Each row was made from one small tree. Brackets hold a mark, then the marks that hang from it, in the order of their numbers. Every link used is in the known rows. Write each row's tree.
In the rows, zero is written as 100.
Known rows
{J961 {J634 J334} J983}: 118 98 72 76 94 123 113 128 92 78 125 108 118 104 111 110 113 93 84
{J634 {J334 {J961 J983}}}: 117 118 90 89 108 109 120 116 80 90 137 112 104 119 101 111 116 75 80
{J961 J205 J334 J634 J983}: 119 53 75 64 94 119 108 115 104 81 110 117 120 108 84 125 115 86 96
{J634 {J334 {J961 J712 {J983 J546}}}}: 119 109 96 89 119 105 133 112 81 96 130 130 98 133 92 128 112 59 88
{J983 {J961 J634 J712}}: 104 61 74 73 102 108 95 143 111 81 100 92 101 123 111 111 111 106 95
{J261 {J712 {J961 J634 J983}}}: 96 77 57 85 107 117 101 98 72 93 119 98 130 94 120 119 120 108 95
{J546 {J983 {J961 J634 J712}}}: 105 59 77 76 110 101 104 146 111 85 101 100 111 136 100 99 99 104 74
{J712 J261 {J961 J205 J334}}: 109 87 85 92 110 110 121 76 93 85 115 116 95 111 84 129 115 77 115
{J546 {J983 {J961 J205}}}: 119 83 78 67 132 104 117 124 102 102 105 100 95 128 89 95 116 87 69
{J634 {J334 {J961 J205 {J712 J261}}}}: 128 115 90 97 124 109 109 109 96 86 141 124 94 121 84 126 100 65 97
{J261 {J712 {J961 J205}}}: 110 96 71 89 132 102 106 91 81 115 110 102 100 99 104 118 124 95 100
{J634 {J334 J961}}: 116 133 95 101 116 101 123 122 84 98 128 104 91 116 99 99 113 80 91
{J712 J261 {J961 J983}}: 106 86 79 101 95 122 112 78 76 72 127 100 113 101 111 129 117 90 98
{J983 J546}: 119 105 97 92 119 101 124 109 89 98 98 99 90 98 103 104 118 80 97
{J334 {J961 J205 J634 {J983 J546}}}: 124 83 70 76 122 124 117 104 82 92 123 114 118 111 81 122 136 52 88
{J261 {J712 {J961 {J634 J334} J983}}}: 101 107 51 85 109 119 110 105 72 95 132 110 124 103 119 118 120 99 93
{J634 J334}: 119 125 94 93 108 102 117 126 95 96 114 104 91 106 109 101 108 95 91
{J961 J334}: 107 84 103 90 100 92 120 116 100 89 94 104 93 109 96 107 102 101 103
{J334 {J961 J205 J634 {J712 J261}}}: 120 77 76 96 113 117 90 111 101 74 129 111 113 107 85 125 105 74 99
{J546 {J983 {J961 J205 J712}}}: 117 64 86 67 127 98 109 130 113 100 103 114 97 139 89 110 104 92 72
{J961 J334 J634 J712 J983}: 104 42 88 74 81 106 105 125 109 73 103 119 120 121 97 130 97 102 101
{J712 J261 J961}: 104 102 87 110 101 112 110 84 83 80 117 92 100 100 108 118 114 92 106
{J983 J546 J961}: 111 102 86 75 128 105 127 120 90 97 102 94 80 118 103 101 127 83 95

Write each row's tree
124 82 80 72 134 115 116 106 100 87 115 115 86 123 88 128 117 66 105 -> {J983 J546 {J961 J205 {J712 J261}}}
121 89 77 73 102 117 123 124 94 84 117 128 110 121 102 128 109 75 93 -> {J961 {J634 J334} J712 {J983 J546}}
116 97 78 97 113 118 110 79 88 86 118 102 98 97 95 126 124 79 104 -> {J712 J261 {J961 J205}}
129 89 73 74 109 113 99 135 114 92 113 120 103 115 94 121 108 86 92 -> {J961 J205 {J634 J334} J712}
122 65 73 61 113 122 126 104 97 89 104 126 114 111 79 130 124 67 101 -> {J961 J205 J334 J634 {J983 J546}}
111 72 83 95 93 115 90 120 105 65 115 98 112 99 106 118 92 102 104 -> {J961 J634 {J712 J261}}
132 121 81 74 134 118 136 99 77 104 136 131 98 121 81 124 131 40 86 -> {J634 {J334 {J961 J205 {J983 J546}}}}
113 63 88 69 115 105 112 111 113 78 113 118 88 128 81 129 102 88 111 -> {J983 {J961 J205 J334 {J712 J261}}}
107 78 71 75 112 108 111 139 103 86 106 89 109 121 104 83 110 103 72 -> {J546 {J983 {J961 J634}}}
99 70 66 87 87 122 105 102 85 80 111 98 122 105 112 123 127 95 89 -> {J712 {J961 J634 J983}}
121 78 97 89 106 116 118 91 86 72 119 117 107 106 101 134 102 77 102 -> {J961 {J712 J261} {J983 J546}}
122 86 59 57 130 122 115 123 99 97 105 102 94 114 93 107 137 70 97 -> {J983 J546 {J961 J205 J634}}
124 66 76 86 103 119 88 115 110 72 115 108 111 99 93 124 102 88 104 -> {J961 J205 J634 {J712 J261}}
103 69 95 80 104 100 113 117 107 69 112 110 88 129 95 121 92 99 113 -> {J983 {J961 J334 {J712 J261}}}
108 65 82 97 93 122 95 111 89 60 135 105 128 112 99 130 100 85 93 -> {J334 {J961 J634 {J712 J261} J983}}
125 93 86 79 116 109 112 115 96 95 133 131 105 134 86 135 112 65 79 -> {J634 {J334 {J961 J205 J712 J983}}}
116 66 79 85 98 126 110 103 91 64 118 115 121 105 104 132 102 76 104 -> {J961 J634 {J712 J261} {J983 J546}}
122 67 100 83 108 102 107 103 111 77 108 125 95 115 80 135 88 87 115 -> {J961 J205 J334 {J712 J261}}
125 73 93 66 118 109 138 93 92 95 102 129 99 115 80 130 122 64 100 -> {J961 J205 J334 {J983 J546}}
108 79 77 89 96 119 102 117 84 78 123 98 123 108 102 110 120 84 84 -> {J334 {J961 J634 J983}}
116 74 58 73 111 132 120 88 83 96 111 115 119 109 92 135 142 61 93 -> {J712 {J961 J205 J634 {J983 J546}}}
116 104 91 99 106 114 112 106 84 70 147 122 110 123 99 131 95 76 92 -> {J634 {J334 {J961 {J712 J261} J983}}}
113 76 84 63 121 103 120 121 108 97 101 110 83 128 87 110 120 87 101 -> {J983 {J961 J205 J334}}
107 91 81 90 108 114 130 81 74 98 106 109 102 112 106 129 135 71 96 -> {J712 {J961 {J983 J546}}}
113 92 66 76 138 115 122 72 67 113 115 118 108 103 100 134 137 72 98 -> {J261 {J712 {J961 J205 {J983 J546}}}}
105 62 93 93 90 107 103 115 110 63 108 113 108 109 94 123 83 101 116 -> {J961 J334 J634 {J712 J261}}
118 127 92 87 123 111 139 104 71 96 133 121 97 122 96 114 123 55 86 -> {J634 {J334 {J961 {J983 J546}}}}
122 102 60 59 130 117 117 141 106 96 121 112 103 130 91 89 115 82 69 -> {J546 {J983 {J961 J205 {J634 J334}}}}
